What can hang from each mark
Q859: Q438 Q831
Q996: Q586 Q831
Q215: Q831
Q438: Q831 Q859
Q831: Q215 Q438 Q586 Q864 Q996
Q586: Q831 Q996
Q785: Q864

Each row was made from one small tree. Brackets hold a mark, then the marks that hang from it, in the order of their numbers. Every link used is in the known rows. Write each row's tree.
Known rows
(Q831 Q215 Q438 (Q586 Q996)): -0.30; 1.18; 0.43; 0.48; -0.80; -1.14; -4.59; 2.08; -0.44; -2.57; 0.00; 1.64; 2.26; 1.46; 1.37; 0.38; -1.82; 0.03; -1.79; 0.01; 0.30; -1.28
(Q859 (Q438 (Q831 Q215 Q864 (Q996 Q586)))): -1.32; -2.09; -0.47; -0.08; -0.12; -0.39; -0.10; 0.83; -0.51; 1.70; 0.18; -1.49; 2.17; 0.44; 0.24; 0.36; -1.15; -0.75; 1.30; -1.21; -1.13; 0.26
(Q831 (Q586 Q996)): -0.59; 2.68; 2.65; -1.28; -2.09; -1.73; 1.99; -0.28; 0.22; -2.48; -1.08; -1.12; 1.87; 0.89; -0.67; 2.55; -0.31; 3.75; -2.81; -0.22; 3.07; -3.96
(Q996 Q586 (Q831 Q215 Q864)): 2.42; -1.40; 1.27; -1.25; -2.79; -0.80; -0.94; -0.26; 3.78; 0.04; 0.55; -1.02; -1.26; 2.33; 0.74; 1.66; -4.51; 1.23; 1.00; 0.67; 5.47; -1.29
(Q586 (Q831 Q215 Q438 Q864) Q996): 1.36; -1.86; 2.53; 0.94; -0.85; 0.64; -3.36; 4.88; 0.90; -2.56; -0.29; 1.48; -1.58; 2.56; 1.08; -1.86; -1.66; -0.23; -0.23; -1.15; 0.87; 0.75
(Q438 (Q859 (Q831 Q215))): -0.45; 1.32; 0.03; 0.30; 1.66; 0.68; -2.16; -0.38; 1.11; 0.85; 3.86; 0.52; -3.83; -1.56; 2.30; -2.19; 2.61; -0.62; 2.00; 1.80; -4.60; 2.21
(Q831 Q215 (Q438 Q859)): 0.80; 0.67; 0.07; 0.71; 2.18; -0.50; -4.54; 0.18; 1.08; 0.11; 4.46; 2.20; -0.62; -1.15; 3.69; -0.53; 1.90; -1.14; 1.14; 1.08; -2.80; 3.95
(Q859 Q438 (Q831 Q215 Q996)): -1.96; 0.49; -0.79; 0.22; -0.10; -0.53; -3.20; 0.70; -0.44; 1.09; 3.45; -1.49; 2.14; -1.46; 1.88; -0.08; 1.83; -2.53; 1.72; 2.15; -4.23; 0.20
(Q996 Q586 (Q831 Q215 Q438 Q864)): 2.56; -1.71; -0.92; -0.02; -1.59; -0.48; -3.85; 0.36; 3.43; 0.52; 0.51; 0.01; -0.83; 1.77; 2.50; 0.53; -5.01; -1.15; 1.20; 1.94; 4.79; 0.30
(Q785 Q864): 0.65; 2.28; 4.05; -1.75; -1.71; -0.81; 2.08; -0.04; 1.82; -0.09; 1.75; -1.96; -0.65; -1.53; -0.48; 2.72; 0.64; 2.21; -0.21; 1.13; 2.21; 2.76
(Q831 Q438 Q864): 1.41; 0.29; 2.70; 0.43; -0.99; 0.31; 0.16; -0.98; 0.64; -0.65; 1.26; -0.38; -1.52; 0.03; 1.13; 2.55; -0.55; 0.75; 0.90; 1.56; 1.31; 1.14
(Q438 (Q859 (Q831 Q215 Q864 Q996))): 0.11; -1.25; -1.99; -0.51; 0.62; 2.91; 2.09; -0.92; -0.57; 1.77; 1.73; 0.08; -1.46; -1.14; -0.57; -1.53; 2.45; -0.90; 2.66; -0.32; -5.87; 0.97
(Q859 Q438 (Q831 Q215 Q864 (Q996 Q586))): -1.10; -1.16; -2.10; 0.17; -0.62; 0.54; -0.18; -0.08; -0.12; 1.63; 0.71; -3.65; 1.80; 0.30; 1.24; 0.67; -0.60; -0.98; 2.78; 0.35; -1.02; -1.08
(Q996 (Q586 (Q831 Q215 Q438))): 0.60; -0.29; 0.72; -0.01; -0.11; -1.56; -5.61; 3.03; 3.33; -1.88; 2.23; -1.59; 0.07; 2.97; 2.99; -1.49; -4.06; 0.53; -0.21; 0.30; 4.10; 1.29
(Q859 Q438 Q831): -1.96; 2.57; 1.36; 1.09; 0.35; -1.72; -1.38; -0.55; 0.82; 1.05; 2.44; -2.85; -1.93; -2.36; 2.85; 0.75; 2.50; -0.47; 1.45; 3.96; -0.65; 0.02
(Q215 (Q831 Q438 (Q586 Q996))): -0.28; 1.42; 2.11; -1.67; -0.79; -0.80; -0.54; 0.45; -0.83; -1.28; -2.88; 1.51; 1.91; 0.67; 0.15; -0.73; -1.24; -1.05; -2.87; 0.55; 1.43; -1.23
(Q215 (Q831 Q438 Q586 Q864)): 0.71; -0.37; 2.33; 0.11; -1.01; 0.57; 1.44; -1.02; -1.35; 0.12; -2.59; 0.35; -0.86; 0.44; -2.06; 0.87; -1.01; -1.45; -0.68; -0.02; 2.14; 0.08
(Q438 (Q831 Q586 Q864) Q859): -0.80; 0.60; -0.25; 1.37; 1.74; 0.52; 4.92; -1.63; -0.99; 1.36; -2.22; -0.01; -3.65; -1.55; -2.59; -0.63; 2.29; 2.06; -0.06; -1.31; -0.32; 0.25
(Q859 (Q438 (Q831 Q864))): -1.32; -0.03; 3.27; 1.88; 0.38; -1.35; 1.25; -0.39; -0.33; 1.40; -0.19; -0.94; -2.73; -1.82; 0.27; 0.79; 2.00; -0.10; 1.20; 1.09; -0.58; 1.28
(Q215 (Q831 Q438)): 0.92; 1.14; 4.23; -1.70; -0.45; -0.28; -1.96; -0.43; 0.80; -0.05; 1.33; 1.01; -0.29; -0.26; 1.58; -0.14; -0.86; -2.02; -0.55; 2.59; 0.21; 2.24
(Q438 (Q859 (Q831 Q215 Q586 Q996))): -1.57; 0.60; -4.48; -0.27; 1.15; 1.00; 0.52; -0.94; -1.22; 1.00; 1.26; -0.65; 1.31; -1.33; -1.01; -1.74; 2.00; -0.37; 0.41; -0.10; -4.10; -0.94
(Q215 (Q831 (Q438 Q859) Q586 Q864 Q996)): 0.48; -1.20; -2.46; -0.98; 1.57; 1.88; 4.50; -2.15; -2.53; 1.54; -2.54; 1.06; 2.22; -1.27; -2.71; -0.24; 2.00; -2.07; -0.68; -1.30; -1.11; 0.49

Which tree is each row?
-0.90; 1.19; -1.77; 0.54; 0.74; 1.40; 5.39; -1.49; -0.93; 0.52; -3.25; -0.95; -3.10; -1.16; -1.07; -1.01; 2.98; 2.12; 0.07; -0.53; -0.57; -2.81
(Q438 (Q859 (Q831 (Q586 Q996) Q864)))
0.83; 0.16; -1.65; 1.00; -1.02; -2.02; -6.04; 1.12; 1.86; -0.49; 0.83; 1.45; 0.45; 0.22; 1.04; -0.14; -2.90; -2.19; -0.93; 2.61; 3.22; -0.49
(Q996 (Q831 Q215 Q438 Q586))
0.57; -0.11; -1.14; -2.11; -0.92; -0.67; -3.42; 0.28; 1.34; -1.07; 3.35; -0.91; 5.03; 1.96; 2.64; 1.12; -3.61; 0.01; 0.15; 0.77; 0.29; 0.32
(Q831 Q215 Q438 (Q996 Q586))
-0.27; -2.12; -2.03; -1.44; 1.18; 1.81; 2.69; -0.52; 0.01; 1.73; 0.26; 0.16; 0.23; 0.56; -0.60; -1.53; -0.46; 0.60; 1.36; -2.43; -2.84; 1.09
(Q438 (Q831 Q215 Q864 (Q996 Q586)) Q859)
0.54; -1.65; -3.91; 1.03; 1.29; 1.31; 0.58; -0.36; -2.25; 0.45; 0.19; 1.24; 2.82; -0.38; -1.24; 0.80; 1.50; -0.90; 0.60; -2.06; -2.30; 0.72
(Q831 Q215 (Q438 Q859) Q586 Q864 Q996)
0.24; 0.20; -0.08; -0.11; 1.62; 1.08; 3.41; -0.81; -1.78; 0.44; -4.37; 2.37; -0.07; -0.51; -0.81; -1.10; 2.12; -0.98; -1.31; -1.41; 0.08; 0.07
(Q215 (Q831 (Q438 Q859) (Q586 Q996) Q864))
1.61; -1.70; -0.01; 2.20; 2.16; 0.73; -2.40; 2.56; 1.04; -0.20; 1.76; 1.30; -3.32; 0.27; 1.20; -2.50; 1.57; -0.73; 1.51; -1.36; -0.19; 3.95
(Q586 (Q831 Q215 (Q438 Q859) Q864))
0.53; 0.17; -3.83; -1.68; 1.91; -0.06; -2.02; -0.61; 1.15; 0.51; 3.62; -0.20; 4.58; 0.44; 3.51; 0.10; -0.65; 0.02; 0.39; 0.09; -1.49; 1.95
(Q831 Q215 (Q438 Q859) (Q996 Q586))
-0.30; 1.77; -0.15; -0.98; 2.13; -0.26; 1.09; -0.38; -1.02; -0.04; -2.53; 2.36; 1.40; -0.85; 0.71; -1.72; 2.00; -0.92; -2.47; -0.09; -0.32; 0.11
(Q215 (Q831 (Q438 Q859) (Q586 Q996)))
-1.08; 0.75; -2.27; -3.00; 1.96; -0.08; 4.24; -2.14; 1.17; 1.50; 0.70; -1.67; 2.07; -0.73; 0.88; -1.06; 0.23; 2.26; -0.66; 0.23; -1.05; 0.07
(Q438 (Q831 (Q996 Q586)) Q859)
0.80; -0.25; 2.88; 0.97; -2.36; 0.00; 0.28; -0.11; -0.61; -1.61; 0.31; -0.40; -1.18; 1.45; -2.43; 3.15; -1.24; 1.71; 0.25; -2.05; 1.56; -1.20
(Q831 Q215 Q586 Q864)
1.32; -0.01; -3.89; 1.66; 1.31; -0.90; 1.49; -1.98; 1.30; 1.72; -1.83; 0.63; -1.46; -1.77; -0.03; 0.08; 0.97; -0.31; -0.05; 1.63; 3.77; -0.22
(Q996 (Q831 (Q438 Q859) Q586 Q864))
-0.85; -1.19; -3.92; 0.38; 0.58; 2.64; 2.81; -1.26; -1.90; 1.31; -0.62; -0.62; -0.46; -0.95; -2.58; -0.93; 2.09; -0.26; 1.44; -1.52; -3.98; -1.00
(Q438 (Q859 (Q831 Q215 Q586 Q864 Q996)))
0.29; 0.60; 1.02; 0.72; -1.29; -0.12; 1.54; 0.10; -1.11; -1.97; -3.12; 0.02; 0.81; 0.94; -0.33; 1.96; -0.98; 1.73; -1.45; -0.34; 2.58; -2.47
(Q831 Q438 (Q586 Q996) Q864)
-3.06; 1.79; 0.93; 2.07; 0.89; -3.25; -0.16; -0.31; -0.91; 0.70; -0.60; -1.52; -0.10; -2.01; -0.30; 0.72; 1.68; 0.32; -1.12; 1.19; 1.38; -0.86
(Q859 (Q438 (Q831 Q586)))
0.70; -0.23; -0.12; 0.66; 1.81; 1.12; 2.75; -2.09; -1.44; 1.29; -2.37; 1.24; -1.64; -1.21; -1.47; -0.42; 2.04; -1.42; 0.08; -0.54; 0.66; 1.60
(Q215 (Q831 (Q438 Q859) Q586 Q864))
0.65; 1.19; 0.65; -0.70; 0.07; -1.92; -2.20; 1.40; 3.50; -1.58; 1.23; -3.23; 0.19; 2.09; 3.09; -0.29; -3.33; 2.37; -1.02; 1.60; 6.17; 0.09
(Q996 (Q586 (Q831 Q438)))
-0.14; 1.37; 2.06; -0.89; -0.38; -0.84; -1.06; -1.09; -0.57; -0.46; -0.98; 0.36; 0.65; 0.07; -0.50; 0.38; -1.29; -1.45; -1.81; 1.30; 1.80; -0.10
(Q215 (Q831 Q438 Q586))
-2.08; -1.92; -1.01; 1.89; 0.00; -0.37; 0.35; 1.24; -2.92; 1.17; -1.51; -0.03; 2.08; -0.62; -2.84; 0.58; 0.84; -1.76; 0.18; -2.06; -2.17; -0.72
(Q859 (Q438 (Q831 Q215 Q586 Q864 Q996)))
0.55; 0.32; 4.51; -1.72; -2.63; 0.65; 4.90; -0.59; -1.13; -1.30; -4.48; 0.30; -0.29; 1.46; -3.29; 1.12; -0.60; 1.34; -2.09; -1.99; 2.21; -3.03
(Q215 (Q831 (Q586 Q996) Q864))
0.38; -0.10; -0.11; 0.36; 2.53; -0.55; -4.25; 3.93; 1.68; -1.45; 1.54; 2.24; -0.45; 0.52; 3.35; -4.25; 1.68; -0.45; -0.75; -0.45; -0.83; 2.53
(Q586 (Q831 Q215 (Q438 Q859)) Q996)
-1.68; 2.80; 0.50; -0.57; -1.44; -0.44; 1.40; -0.23; 0.08; -1.24; -2.13; -1.75; -0.82; -0.01; -0.08; -0.43; -0.46; 2.20; -1.55; 1.73; 0.63; -4.33
(Q859 (Q831 (Q586 Q996)))
0.63; -1.36; 0.62; -0.66; -2.70; 0.60; 1.98; -0.25; -1.77; -1.17; 0.04; -0.83; 2.83; 1.59; -3.64; 3.17; -1.19; 1.52; -0.24; -2.81; -0.01; -2.43
(Q831 Q215 Q586 Q864 Q996)
-0.10; 0.77; 0.54; 1.22; -0.53; -1.52; -5.16; 0.60; -0.15; -1.77; 2.17; 0.74; 0.97; 0.69; 0.90; 1.19; -1.68; -0.35; -0.52; 0.55; 0.64; 0.50
(Q831 Q215 Q438 Q586)
0.60; -0.18; 2.99; 0.11; -2.62; 0.13; 0.84; 1.18; -0.94; -2.37; -1.75; 0.64; 0.08; 2.07; -1.86; 2.39; -1.39; 2.34; -0.82; -2.76; 1.07; -2.70
(Q831 Q215 (Q586 Q996) Q864)
-1.87; 0.74; -0.14; -1.68; -1.07; -0.80; 2.98; -0.73; -1.08; -0.31; -0.99; -1.21; 2.46; -0.20; -2.76; 0.39; -0.90; 1.29; -2.25; 0.23; -0.41; -2.58
(Q438 (Q831 Q586 Q996))
-0.95; -1.94; -2.41; 0.32; 1.22; 1.51; 2.93; -0.32; -2.24; 1.06; -1.35; 1.29; 0.14; -0.50; -3.61; -1.36; 1.84; -0.29; 0.21; -3.30; -3.79; 0.31
(Q438 (Q831 Q215 Q586 Q864 Q996) Q859)
1.49; -1.54; -3.98; 2.18; 1.22; -0.36; -2.36; -0.21; 0.98; 1.34; -0.60; 2.14; -1.63; -0.99; 0.22; -0.65; 0.36; -1.97; 0.76; 0.57; 2.04; 0.99
(Q996 (Q831 Q215 (Q438 Q859) Q586 Q864))
0.20; -1.58; 0.56; -0.91; -2.26; 2.82; 0.53; 0.22; -0.67; 0.39; 1.27; -0.88; -0.89; 0.46; -1.32; 0.20; -0.91; -0.92; 2.17; 0.39; -4.14; -0.54
(Q859 (Q831 Q215 Q864 Q996))
0.20; -1.42; 1.71; 0.96; 1.71; 1.35; 0.66; 0.33; 0.09; 1.33; 1.41; 2.31; -5.08; -0.86; -0.32; -2.13; 1.97; -0.33; 1.92; -1.34; -4.06; 3.26
(Q438 (Q831 Q215 Q864) Q859)
